Known rows, with every way that one mark hangs from another
{J_57 J_267 J_435}: [  1   2   6  16  -4 -11   0   8  -4   6   2  -2   4  -4  -4  -5   8 -11
 -18   6   2  -2   7  -5  -3   1 -12   2  -8   4  14  -8   1   3  -1   6
   1   2   6  -3  12   1  -6   1  -4  -8   2   1   5  10  -8   3 -24  -2
   1  -4   4   5   1  -1   1  -1   3]
{J_267 {J_57 J_435}}: [ -1   4   2   7  -2   1  -1  10  -4   4  -1  -2  -4  -1   7  -7   7   3
   2  -3  -2  -2   5  -1  -2   4 -14   2   0   3   5  -1   8   8  -4   1
  -5   1   2  -3   1   0  -3   6   6  -5   3   4   4   5  -4   6 -16  -1
  -1  -5  -3   0   6  -6   0  -2   0]
{J_57 J_435}: [  0   7   3   9   1 -11  -1   6  -3   5   2  -2  -1  -1   0  -2   3  -3
 -15  -2   1   2   1   0  -4   2  -7   2   1   3  12  -5   4   0  -4   1
  -1   0   4   0   4   1  -2   0  -3   1   1  -2   1   3  -1   1 -15   0
  -2  -2   1   2   4  -1   0   0   2]
{J_267 J_57}: [ -3  -2   0  -1  -1  11   0   3  -1   0  -3   0  -2   3   8  -6   3   6
   9  -4  -4  -3   6  -1   2   2 -10  -1   2  -1  -7   4   3   6   1   0
  -4   1  -1  -2  -7   0  -2   3   5  -2   0   7   1   1  -2   1  -2   0
   2  -3  -4  -2   2  -4   1  -1  -3]
{J_461 {J_57 J_267 J_435} J_651}: [ -4   8   5  20  -4 -12  -3  18  -8   1   7  -4   3  -7  -1  -8   9   7
  -9   2   5  -2  13  -2  -9  -5 -17   7   6   1   3   0   4  -3  -2   8
   0   6   9   1  -2  -1  -4   7  -6  -3   2   0   3   8 -11  12 -49  -3
  -8  -4   1   5   5   2  -2  -2  -2]
{J_461 J_57 J_267 J_651}: [ -3   2  -3   7  -6  -2  -3  11  -7  -1   2   1   0  -2  -4  -3   2  20
   7  -3   4  -4   9   3  -4  -6  -4  12  18  -5  -5   9   2  -3  -6   6
  -3   5   1   4 -17  -5  -2   4  -5   1  -5   1  -2   1  -9   9 -30   0
 -10  -2  -3   1   2   2   0   0   0]
{J_80 J_267}: [ 1 -2  1 -6  0  0 -4  3  0  4 -4 -2  3  0 -2 -2  3  2  8  2  1  4  5 -5
 -1 -4  6  6 -5 -1  0 10 -4 10  0  2  1 -1 -3 -3 11  2 -3  0  5 -1  0  0
 -2 -1 -5 -1 -9 -1  0 -4  1  4  1  0  1 -3  1]
{J_267 {J_57 {J_435 J_461}}}: [ -2  -1   4   0   7   0  -2  13  -4   6   0   2  -3  -4  -1  -4   9   7
  12  -3   1  -2   2  -4  -6  -1 -16   3   3   2   7  -4   0  11  -4  -4
  -2  -3   5   0   6  -1  -3   5  -1  -1   2   8   8   9  -8   3 -34  -2
   5  -4  -2   5   6  -2   2   1   1]
{J_461 {J_57 J_435} J_267}: [ -1   3   0  19  -6  -9  -1   9  -9   4   1  -3  -6  -4  -4  -5   6   6
  -4  -1   3  -2   2  -1  -7   1  -3  11   8   1  11   3   6  -2 -16   6
  -4   4   5  -1 -11  -5  -3   3  -6   2  -1  -5  -1   8 -10   5 -33   1
  -8  -2  -2   3   2  -4   2  -1   1]
{J_918 {J_267 {J_57 J_435}} {J_461 J_651}}: [ -1   4   6  -3   8  -7  -1  16  -3  -4   6   3  -1   4  -2  -4   4   3
  -7  -3  10   3  -3   1  -2   2 -31   5  13  -1  -8   8   5  10  11   3
  -6   7   6  -5  -1   3  -6   5   3 -16   0   9   3  -3  -7  14 -52  -2
   2 -12  -2   6   5  -1  -3  -2  -4]
{J_435 {J_57 J_267} J_651}: [  1 -14   5  -4   3   4  -3   5  -2   2   3   6   6  -6 -10  -1   1   0
  -2   6   7  -6   4   0   1  -3  -6   7  -3  -3 -13 -15  -1  20   5   5
   4   3   2   1   5   3  -2   0   2  -3  -2  -1   4  18 -14   0 -14  -4
   2  -4   0   4  -4   2   4   1  -5]
{J_80 J_435}: [ 2  9  2 -2 -4 -5 -4  0  1  0  1 -1  1 -2  3 -1  7  5 -2 -5  2 -2  4 -1
 -7 -2 -6 -6  5  1  5  7  5 -6 -3 -3  1  2 -1 -3 11  2  1  1  9  4  3 -4
 -3  1  3  2 -8  1 -6 -3  0 -2 -1  1  0 -1 -1]
{J_267 {J_57 {J_435 J_461 J_651}}}: [ -1  -5   6  -5  11  -1  -1  15  -3   7   5   7  -6  -7 -11  -5   4   8
  15   2   3  -4  -1  -3  -4  -3 -17   4   6   0   3 -11  -1  26   3  -6
   0  -2   9   2  14   0  -2   3   3  -3   4   9  11  12  -8   6 -38  -3
   7  -7  -2   2   5   2   2   1  -2]
{J_57 {J_435 J_267 J_461}}: [  5   0   5  -3  12 -18  -3   8  -1  11   7   0   3  -3 -14  -1   5  -2
 -15   5   9  -2  -6  -5  -6   0  -4   8  -2   2   6 -13  -8  17  -7  -1
   3  -4   4   3  20   1  -3  -4  -2   4  -1  10   8  13 -11   3 -22  -3
   6  -1   2  10   6   3   1   1   5]
{J_435 J_57 {J_461 J_651}}: [ -1  -6   1 -10   9   4  -4   8  -2   1   3   7   5  -8  -2   1   1  17
   3  -6  11  -3   3   7  -4  -9  -8  14   8  -4 -15  -4  -7  17  -2  -2
   2  -3   3   6   4   1   2   3  -2   8  -2   3   3  12  -7   5 -28  -4
   0   1  -1   4   0   4  -1   3  -5]
{J_461 J_57 {J_435 J_267} J_651}: [ -2   2  -2   0  -2 -11   0  14  -7   0  11  -6   1  -3  -6  -4   3  20
 -14   0   8  -2   5   2  -8  -3  -2   8  18  -7 -13   7   5  14  -3   4
  -1   2   2   7 -13  -3   2   1  -3   2  -3   4  -1  -4  -9   8 -27  -4
 -12  -1  -3   6  10   7   0  -4  -3]
{J_57 J_267 {J_435 J_461}}: [  0  -3   8   7   5 -11  -3   8  -4   9   4   4   5  -7 -11  -2   8  -6
  -8   7   5  -1  -2  -6  -5  -4  -9   6  -6   5  11 -10  -7   7  -1   1
   4  -1   9  -1  18   0  -6   0  -8  -3   1   3   8  16  -8   3 -40  -3
   8  -3   4   8   1   2   0   1   3]
{J_461 J_57 J_435 J_651}: [ -4   6  -3   6  -6  -1  -1  11  -6  -4   8  -3  -3  -6   1  -4   2  23
   1  -4   3   0  12   4  -9  -6  -5   7  21  -5  -6  15   9   6  -3   0
  -1   2   3   6 -18  -5   3   7  -8   4  -1  -6  -2  -3  -4  11 -31  -4
 -16  -1  -4   1   6   7   0  -4  -5]
{J_80 {J_435 J_267}}: [  5   6   3  -8  -2 -17  -2   2   0   2   3  -6   3   0  -5  -2   3   1
 -10   0   5  -3   1  -4  -6   0  -7  -5   3  -1   2   3   0   3  -6   0
   1   3  -6  -1  15   4  -1  -4  14   2   1   2   1   3  -4   0  -3   0
  -3  -3   1   2   1   3   2  -2   1]
{J_435 {J_461 J_57}}: [ -3   0   0  -2  11   6  -5   9  -5   1   2   3  -5  -4 -13  -1   3  15
  15   0   4  -2  -5  -3  -7  -8  -1   4   4  -2  -1   5  -8   3  -5  -5
   2  -1   3   3  -2  -5   2   2 -10  11   0   4   3   5  -5   5 -25  -2
   1   2  -1   4   2   1   1   0   0]
{J_57 J_267 {J_435 J_461 J_651}}: [  2  -7  11   3  10 -14  -2  11  -2  10   7   5   2  -8 -22  -1   4  -4
  -4  12   8  -3  -3  -4  -2  -4 -15   5  -3   3  14 -16  -5  20   4  -1
   6  -1  13   1  21   1  -5  -1  -5  -5   0   6  11  19 -11   4 -44  -5
   9  -7   4   8   0   7   4   1   1]
{J_918 {J_461 {J_435 J_267} J_651}}: [ -1   4   0 -12   2 -13   0   7  -1  -1  12   4   3   0  -4   2   3   7
 -25   3  13   2  -5   3  -4   0  -7   3  17  -7 -11   1   1  15   2   3
  -2   2   1   3  -2  -1   0  -3  -4  -7  -3   1   2  -5  -7  10 -29  -5
  -2  -4   0   6   6   9  -2  -3   0]
{J_918 {J_461 J_267 J_435}}: [ -2  -2  -1   0  -7  -2   0  -4  -5  -3   6  10  -4  -1  -1   3   2   2
 -17   2  10   4  -6   5  -3   0  -4   3  15  -4   0   9   6   3  -3   2
  -4   4   1  -2  -7  -6  -2  -3 -12  -6  -4  -8  -3   1  -4   5 -33  -2
  -1  -4  -1   6  -2   6   0  -1   2]
{J_918 J_267}: [ 3 -4  2 -5  7 -3  3 -1  1 -5  4 -1  2  5 -8  3 -1 -3  0  1  3  4 -8 -1
  0  2 -4  4  0  0 -4  8  1  4  3  0  2  4  1 -3  3  3 -3 -4  5 -5 -3  9
  0 -1  0  1 -1  1  1 -5  1  5  0 -1  1 -2 -2]

Rows
[ -3   0   1   5  -4  -2  -1  10  -8   2  -1   8  -5   1   6  -5   8   1
  -7  -1   7   0  -1   1  -2   2 -17   3   7   1   3   1   5   8  -3   5
  -8   4   2  -6  -4  -4  -6   3  -4 -10   0   0   3   6  -9   7 -46   0
   6  -8  -2   3   1  -5   1  -1   4]	{J_918 {J_461 {J_267 {J_57 J_435}}}}
[  4  -6   7 -26   9  -5  -3  16   0   6   6   4  -1   0 -17  -4   3  15
  17   5   8  -9  -1  -6  -4  -1 -17  -2   9  -4  -7  -6  -6  28   2  -6
   3  -1   1   3  21   3   0  -1  21   1   1  16  11  12 -11   3 -26  -3
   8  -9  -1   2   3   6   4   0  -3]	{J_80 {J_435 {J_267 J_57} J_461 J_651}}
[  0   4   5   2   7 -15  -3  15  -3   7   5  -2   3  -7  -4   0   6  11
   0  -1   8   0   3   1  -8  -6 -13  10   8   0   7   0  -4  10   1  -3
   0  -4  11   3  12   0  -2   4  -7   1   0   0   7   8  -5   9 -41  -3
   1  -1   1   4   6   5  -2   2   0]	{J_57 {J_435 {J_461 J_651}}}
[ -2  -8   0   4  -8   4  -1   0  -4   0   4   3   6  -6   6  -1   5   3
 -19   3   3  -1   9   4  -3  -1  -2   7  -2  -3  -8  -3   5  16  -6   3
   2   2   2  -1  -3  -1   0   1  -2  -2  -3  -3  -1  14 -10   2 -23  -4
  -5   0  -1   5   0   2   1  -2  -2]	{J_461 {J_435 {J_57 J_267}}}
[  3   1   5 -20   4 -10  -7  10  -3   4   7   2   6  -5  -5  -2   5  19
  -1  -5  15  -8   3   2 -11  -6 -10  10  10  -6 -16  -4  -7  17  -7  -5
   4   0  -2   5  19   5   2   0  14  12  -1   4   4  17 -10   5 -36  -4
  -4  -2   0   6   3   7   1   2  -3]	{J_80 {J_435 J_57 J_267 {J_461 J_651}}}
[ -1 -15   0  -6  -6   1   0  -5  -3   1   5   7  -4  -8  -5   1  -1  12
  -9   1  10  -4   4   8   0   0   1  14  15  -7 -10  -2   8  29  -8   2
  -1   1   1   3  -7  -4   1  -2   1  -2  -6  -6  -1  16 -10   1 -19  -4
  -7  -4  -5   3   0   6   4   0  -4]	{J_461 J_267 {J_435 J_57 J_651}}
[  0  12   2   9   4 -20  -2  19  -5   3   7 -10   2  -3  -9  -6   3  10
 -14   0   7  -3   4  -2  -9  -1  -4  11   7  -2  -2  -3   3   7  -9   7
  -2   2   5   5  -2   1  -3   3  -2   0   0   6   5   1 -11  10 -33  -2
  -8  -3  -1   6  12   2   0  -2   0]	{J_461 {J_57 {J_435 J_267}} J_651}
[ -2  -9   6  -4  13  -2  -3  14  -5   4   7   6  -3  -8 -28  -3   5  11
  15  11   5  -6  -2  -5  -4 -10 -11   4   1  -1  -3  -8 -10  15   3   0
   6   0   9   3   8  -3  -2   1  -6   3   0   5   9  14 -11   7 -39  -5
   6  -5   1   7  -1   7   3   0  -2]	{J_435 {J_461 {J_57 J_267}} J_651}
[  3   4   5 -19   5 -17  -4  11  -2   4   8   2   6  -3 -12   1   6  16
   3  -1  14  -5  -1  -5 -11  -9 -12   3  13  -3  -1   4  -7   8  -1  -5
   5  -1   1   4  24   4   0  -3  10   6  -2   7   6   8  -6   6 -30  -4
   0  -3   1   5   5  10   1   1  -3]	{J_80 {J_435 J_267 {J_461 J_651}}}
[  0   4   5   9   6 -11  -1  14  -3   3   5  -2  -7  -5 -12  -5   0   9
   2   3   3  -3   2  -3  -8  -4  -8   3   6   0   5  -5   8  14  -2   2
  -1   1   9   3   1  -2  -1   5  -2   1   3   0   4   5  -6   7 -27  -1
  -8  -3  -1   3   6   2   4  -1  -2]	{J_461 {J_57 {J_435 J_651}}}
[ -3   6   0  -2  -3  -9  -5  13  -8   2   6   1  -4  -7 -10  -2   7  28
  15  -6  13  -6   5  -1 -14 -11 -15  10  24  -4   4  15  -3  -3 -11  -2
   2   4   4   3   0  -5   0   5  -1   9  -3  -4  -2   8  -9  11 -58  -1
  -8  -3  -1   2  -1   8   1   0  -2]	{J_80 {J_435 {J_461 J_57 J_267 J_651}}}
[ -1 -17   3 -14   6   5  -1  10  -3   5   2   9  -5  -3 -13  -3   4  14
  27   2   4  -7  -3  -3   3  -2 -14  10  12  -3  -6   0  -6  20   2  -2
   0  -1   5   2   4  -4  -2   0   3  -5  -5  11   9  13 -13   0 -32  -2
  12  -6  -3   2  -1   4   3   2   0]	{J_435 {J_461 {J_267 J_57}} J_651}
[ -3 -10   5  -9   5   3  -2   3  -4  -3   9  14   0  -8 -12   0   2   3
 -26   7  10  -1   2   6  -1  -5 -13   3   5  -6 -14 -12   3  27   7   3
   1   6   5  -1   5  -1  -2  -1  -7  -4  -1  -5   3  14 -13   5 -41  -8
  -1  -7   0   8  -2   8   4  -1  -5]	{J_918 {J_461 {J_435 {J_57 J_267} J_651}}}
[ -1  -2   6   0   5  -2   1  14  -1   5   2  -1  -6  -4  -5  -6   2   6
  13   3   0  -4   6  -3  -1   2 -18   0   4   0   1  -4   7  20   4  -1
  -4   1   8   0   0   2  -3   4   9  -7   3   8   8   6  -8   3 -22  -1
   2  -8  -3  -1   5   0   4   0  -3]	{J_267 {J_57 {J_435 J_651}}}
[ -6  -4   2  -3  -1   4  -4   7  -6  -3   8  10   7  -7   3  -1   5  10
 -28   0  13   0   8   9  -4  -7 -18   8  11  -6 -18  -1   3  13   6   5
  -1   5   5  -1  -3  -1  -2   2  -8  -4  -1  -5   1  10 -12  11 -51  -8
  -6  -4   0   8   1   7  -1  -2  -3]	{J_918 {J_461 {J_435 {J_57 J_267}} J_651}}
[  3 -10   2 -15  10   1   0   7  -2   5   3   4   1   2  -6  -3   3   5
  13   3   3  -6  -5  -5   0   1  -8   5   3  -3 -10  -3 -11  19  -2  -3
   0  -4  -1   1   8   1  -2  -2   8   0  -1  18  11   8 -11   1 -15  -2
  14  -3  -1   6   5   1   1   1   3]	{J_435 {J_267 J_57} J_461}
[ -1 -11   0  -2  -9   5   4   5  -4   1   4   3  -7  -2  -3  -3   2  13
  11   0   4  -3   6   2   2   3 -12   9  16  -4  -5   4   9  22   2   2
  -5   1   3   1 -14  -5   0   1   8 -10  -5   3   3   5 -10   0 -22  -1
  -2  -8  -6  -2   2   6   4  -2  -3]	{J_461 {J_267 J_57} {J_435 J_651}}
[ -1   1   1  -1   2   0   0   9  -4  -2   7   1  -9  -6 -10  -1  -2  20
   4   4   2  -1   5   1  -5  -4  -4   5  12  -5  -6   4   9  16  -3  -2
   0   1   4   5 -14  -5   3   2  -1   4   0   0   1   0  -4   6 -27  -3
 -11  -2  -4   1   4   7   5  -3  -5]	{J_461 J_57 {J_435 J_651}}
[ -6   0  -1  -5  -3   4   0  13  -6  -1   2   9  -2   2   5  -5   3   9
   8  -4   9  -4   2   4   2   0 -21   6  19  -4 -13   9   0   5   7   5
  -7   6   1  -1  -9  -3  -4   4   0 -11  -3   0   2  -2 -11  12 -38  -1
   6  -7  -3   1  -1   1  -2   0  -1]	{J_918 {J_461 {J_267 J_57} J_651}}
[  0 -10   1  -7   2   3  -1   2  -2  -2   6   3  -3  -7  -3   1   0  13
 -10   0   6  -2   5   9  -2  -1   2   6   8  -6 -14  -6   8  28  -2  -2
   0   0   2   4  -2  -2   4  -1   3   3  -1  -5   1   9  -5   2 -17  -5
  -9  -2  -5   2   2   5   4  -1  -6]	{J_461 {J_435 J_57 J_651}}
[  2 -11   6 -16   2  -3  -6   3  -2   5   4  10  -3 -10 -13   2   5  19
   5  -3  13  -7  -2   2  -7  -4  -5   9  11  -5  -1  -3  -4  23  -8  -5
   4   1   2   1  18  -1   1  -2  10   6  -3  -3   2  24 -10   2 -36  -4
  -2  -5  -2   2  -5   6   5   3  -3]	{J_80 {J_435 J_57 {J_461 J_267} J_651}}
[  4   0   3 -10  -1  -7  -5   2  -1   1   2  -2   4  -1  -2  -2   4   8
 -18  -2   7  -6   3  -1  -8   0   2   0   1  -4 -12  -6   2  13 -11  -2
   1   4  -7  -1  14   5   1  -1  18   9   1   1   0  11  -8   1 -10  -1
  -6  -2  -1   4   2   1   2   0  -1]	{J_80 {J_435 J_57 J_267}}
[  4  -8   3 -12   6 -13   3   3   1   3  11  -1   0  -1 -15   2  -3   4
 -15   8   7  -1  -1  -1   0   3   2   4   7  -5  -6  -7   2  25   2   0
   2  -1   2   3   4   0   0  -7   6  -3  -4   6   6   0  -6  -1  -7  -3
   0  -4  -2   4   4  10   3  -3  -2]	{J_461 {J_435 J_267 J_651}}
[  2  -5   7  -7  -3  -2  -4   8  -1   2   3   3   5 -11  -7  -4   7   6
  -4   2   8  -7  10   0  -5  -6 -11  -1  -1  -2  -9  -7   3  14   1   1
   5   6   3  -2  19   4  -1   1  14   0   1  -3   2  19 -10   2 -25  -4
  -4  -7   1   2  -6   4   6   0  -7]	{J_80 {J_435 {J_57 J_267} J_651}}
[  1  -5   8  -3   1  -2  -2  15  -1   8  -3  -6  -1  -2  -5 -10   5   6
  20   3   2   0   9  -6   1  -2 -10   6  -3   0   2   0   3  31   1   2
  -5  -1   5  -2  13   3  -5   3  16  -9   2   6   5   8 -11   3 -28  -3
  -1 -11  -1   3   4   0   5  -3  -2]	{J_80 {J_267 {J_57 {J_435 J_651}}}}
[ -7  13  -1   1   7   2  -3  12  -5  -6   5   7  -4   0  -3  -3   3  18
  -4  -1   8   1  -1   3  -6  -8 -14   2  16  -5 -12   6   1  -2   6   2
  -2   5   3   3 -14  -3   0   6 -12   1   0  -4   0  -5  -4  14 -46  -2
  -4  -2   0   4   3   3  -3   0  -3]	{J_918 {J_461 J_57 J_651}}
[ -2  -1  -2  -6   1  10  -4  -2  -1  -5   4  11  -2  -6   5   2   2   8
 -23  -2   9   3  -3   9  -5  -3  -1   2   8  -6 -13  -2   6  17  -1  -1
  -3   2  -2  -2  -6  -2   2   1 -10   3   1  -8  -4   4  -4   7 -23  -5
  -6   0  -3   7   0   0   2   0  -2]	{J_918 {J_461 {J_435 J_57}}}
[  3   5   3 -11   8  -7  -5  14  -4   3   6   2  -2  -3 -18  -3   7  19
   3   1   8  -6  -3  -8 -13  -7   2   1   6  -3   0   4  -7   7  -9  -6
   4   1  -3   1  16  -1   0  -1   7  13   1   5   4   8  -9   8 -33  -2
  -3  -1   0   8   3   3   3   0  -1]	{J_80 {J_435 J_267 {J_461 J_57}}}
